Each row was made from one walk, in order. Every step used is in the known rows, and no mark comes twice. Write each row's walk.
Known rows
getam-zazap: [-34 -53 -13   5   4  -4  -6  -9 -22 -13 -11  -1 -10  13 -15  12   3  18
  12  12  12  24]
podete-fenef-getam-zazap-ramobap-rosu: [ 68 -12 -18  28  27  -4  18  -3  20 -31 -16 -14  -1  40  34  -2  -9  -8
 -18  -2   4 -17]
podete-fenef: [  1 -12  -7   1  11   5  13   5   0  23  22  -9   1   6 -15 -19  -6  35
   4   4   2   8]
podete-zazap: [-31 -30   2  12  13  -1  -8  -4   3  27  24  11   2 -13 -17   5   0  78
  12 -12   8  37]
getam-fenef: [-41  -8  14  -7  -6   1  22  -1  -7  12 -24  17 -10 -22  -4  -4  13  26
  -3  17   8   5]
fenef-zazap-ramobap: [ 21 -19  -2  26  -9  -4  10   1  16  -4 -23   4  -7 -46   9  -3  -3  14
  -2  -4  16  17]
ramobap-rosu-zazap-podete: [  0  24   8 -16 -27  -3 -43   4 -12  31 -18   8  11  38 -33   1  -5 -37
   9   3 -18  31]
fenef-getam-zazap-podete-rosu-ramobap: [-47  16  48 -51 -24   3  -8   3  22 -34  34 -22   8   5  -6 -15  12 -85
  19 -12 -11   5]
fenef-getam: [-41  -6  35   0 -11  -1  -2   6  13 -46  61   0  -1   5  -8  21  13  21
  13  -4   5  -3]
getam-fenef-zazap-ramobap-rosu: [ 70   2  -3  25 -12  -5  18  -3  15  27 -91  22  -8 -41  35  -9   2  -6
 -35   3   6  -4]
zazap-rosu-podete: [-27  55 -17  -5  17   5  -5   0 -37 -12  18   5   1   5  -9  30   0  14
   1  20  -9 -48]
getam-zazap-podete: [-53  -6  -3 -24 -17   2 -22  -9 -24   0 -21  -2  -4   0 -35  24   2  -2
  16  22  -3  37]
getam-zazap-ramobap-rosu: [ 23 -13 -21  29  19 -11 -14  -9  -7 -44 -72  -3  -7  14  19  15  -9   8
 -12  12   8  -2]
getam-fenef-zazap: [  4 -36   2  -1 -29   2  23  -3   4  56 -32  26 -11 -41   1 -14  12   5
 -11   2  11  21]
ramobap-rosu-zazap: [ 17 -20  -4  10  -7  -9 -28   1 -10  18 -11   9   5  50 -11 -12  -5 -21
   4  -8  -4  24]
podete-rosu: [-39   0  28 -15 -14   2 -15   9   6 -22  27 -17   6 -14  -4 -11   7  27
  17  -2   4   4]
zazap-ramobap-rosu-podete-fenef-getam: [ 79  47  -8  16  35   1  30  13  14 -33  23  -2   2  19  31 -20 -15  18
 -22  -8 -12 -58]
rosu-podete: [-19   8  -6 -10  18   3   7   7 -29 -18  28  15  -6  -9 -20  -9  -4  43
  11   8  -4 -18]
fenef-zazap: [  5 -37   1   6 -22  -1  -6   1  -1  27   5  10  -4 -28 -15   1   1  10
   4  -6   8  26]
fenef-getam-zazap: [-37 -53   8   5  -3  -3   1  -5  -2 -43  35  -1  -8  24  -5  25  11   6
  11  -1  10  14]
fenef-getam-zazap-ramobap: [-23 -35   5  22   7  -6  17  -5  15 -75   6  -8 -10   6  18  18   6   7
   5   3  19   5]
ramobap-rosu: [  5  15   7   4   0  -6 -30   0 -14 -19 -20   4   2  10  -4  17  -2  27
  -5   7  -3  -8]
fenef-getam-zazap-ramobap-rosu: [ 25  -9   1  30  13 -11  -3  -5  10 -75 -23  -4  -4  26  29  27   1  -7
 -11   0   8 -13]

Which walk is each row?
[ 36 -21 -29  17  39   3  53   3   5 -29  32  -5 -10  24  19 -29 -11  10
  -5  -1   4 -24] -> rosu-podete-fenef-getam-zazap-ramobap
[-13 -13 -23 -23  -4   8   1  -6 -16  46 -12  -9  -1  18 -32  -5  -7  -1
   5  19  -7  33] -> getam-zazap-podete-fenef
[ 33   6 -18  10  30  -2 -18   0 -21  30   4  28   5  13  -4  -3 -13  70
  -7 -14 -12  -7] -> ramobap-rosu-podete-zazap
[  3   9 -12   5 -29   4   9  -9  -7  67 -42  16  -3 -28  11  23  15 -26
 -21  15   5  -7] -> getam-fenef-zazap-rosu
[ 44   6 -29  13  -8   8   2  -3   1  79   3 -11   7  -1  -2   9  -5 -13
 -15   1  -2  -4] -> podete-fenef-zazap-rosu
[ 10  22   2  -5 -13  -1  -8  -4   4  36  -9  -6   4 -20  -2   8   2 -77
  -7  -7  -6 -12] -> fenef-zazap-rosu-ramobap
[-48  11  25 -52 -21   3 -17   0   4  -3 -13 -21   5  -7 -16 -28   4 -76
  19   0 -11  19] -> getam-zazap-podete-rosu-ramobap
[  2  -5 -24  11  12   5  11  -9  -1  13  38 -20   4  49   7  33   6 -17
  -6   8   1 -19] -> podete-fenef-getam-zazap-rosu
[ 27  30  -8  -2  19  -2 -15   5 -34 -15  -3  18   0  15  -7  -1 -10  30
  -5   6 -14 -34] -> ramobap-rosu-podete
[  7   6  -9  -5  22   3  22  -7  12  11  32 -25   5  45  11   0   3 -83
  -8  -3  -8 -28] -> podete-fenef-getam-zazap-rosu-ramobap
[ -8  14  28 -39 -65  10   0   5  13  68 -27   7   4 -56  -5 -20  16 -25
  -2   1  -4  24] -> getam-fenef-zazap-podete-rosu
[ -7  26  43 -48 -46   6 -20   9  25  38   2 -13  11 -48 -16 -36   2 -81
  11 -20 -13  22] -> fenef-zazap-podete-rosu-ramobap
[-34  16  43 -28  -4   1  -4  10  20 -21  21 -22   7 -20  -1 -44   4 -43
  17 -16  -3  -3] -> podete-rosu-ramobap
[110   1 -26  31   8  -2   8   3  20  40 -46  -4   3 -12  26 -23 -18   1
 -29 -10   1  -1] -> podete-fenef-zazap-ramobap-rosu
[-15 -17  -3  30  26  -4   6  -2  20  -2  -5   3   0 -31   8   4  -5  78
   6  -9  15  28] -> podete-zazap-ramobap
[ 83  19 -21  16   3  -2  31   2  -5  28 -77  35 -11 -38  36 -30  -7  -5
 -36   1  -2 -33] -> getam-fenef-zazap-ramobap-rosu-podete
[ 87  18 -21  25   7  -4   1   5  -5  -7 -41  18  -4 -21  21 -14 -16   6
 -22  -7  -4 -28] -> fenef-zazap-ramobap-rosu-podete
[-16 -17  15  12  -9  -4   4  11  27 -19  10 -20   4   5  13 -42   1 -20
  21 -14  12  26] -> podete-rosu-zazap-ramobap
[  1   0 -19  23  41   0  22   3  -1  -7  13  17  -4 -26   6 -16 -12  82
   4  -9   5   1] -> rosu-podete-zazap-ramobap
[ 46   4 -17  22  26  -7   9  -1  -9 -73  -8   8  -8  26  30   9  -7   1
 -13   1  -2 -42] -> fenef-getam-zazap-ramobap-rosu-podete
[-51  55  53 -57 -25   6 -19  12  16  -9   9 -22  11 -29 -20 -25   5 -56
  19  -6 -16   5] -> zazap-podete-rosu-ramobap
[-38  -2  -7   8  -3  -1 -10 -11  -9 -35  31 -11   1  35   4  61  15 -21
   2  12   6 -20] -> fenef-getam-zazap-rosu
[-32  19 -14  18  15   1 -23  -8  -4  40  18   2  10   2  -8  45   4  52
   2   3   3   8] -> podete-zazap-rosu
[-14 -17 -14   6  29   3   2   1 -18  33  37  24  -1  -7 -16 -13  -8  85
  10 -12  -1  10] -> rosu-podete-zazap
[-51   1  33 -35 -40   5 -21   3  11 -29  41 -19   7  12 -11  17  15 -20
  21   0  -3  15] -> fenef-getam-zazap-podete-rosu
[-35   9 -15 -10  15  -3  -6 -14 -15  -5 -24 -15  -1  17  -1  20   2 -73
   0  10  -2 -15] -> getam-zazap-rosu-ramobap
[-57  -8  18 -22 -25   2 -14  -4  -5 -29  26  -1  -3  17 -25  37  11  -9
  16  10  -3  19] -> fenef-getam-zazap-podete
[ 16   8   0  -5  20   9  37  14   1  -6  80   4   0  20  -7 -23  -5  31
   1  -9  -9 -29] -> rosu-podete-fenef-getam
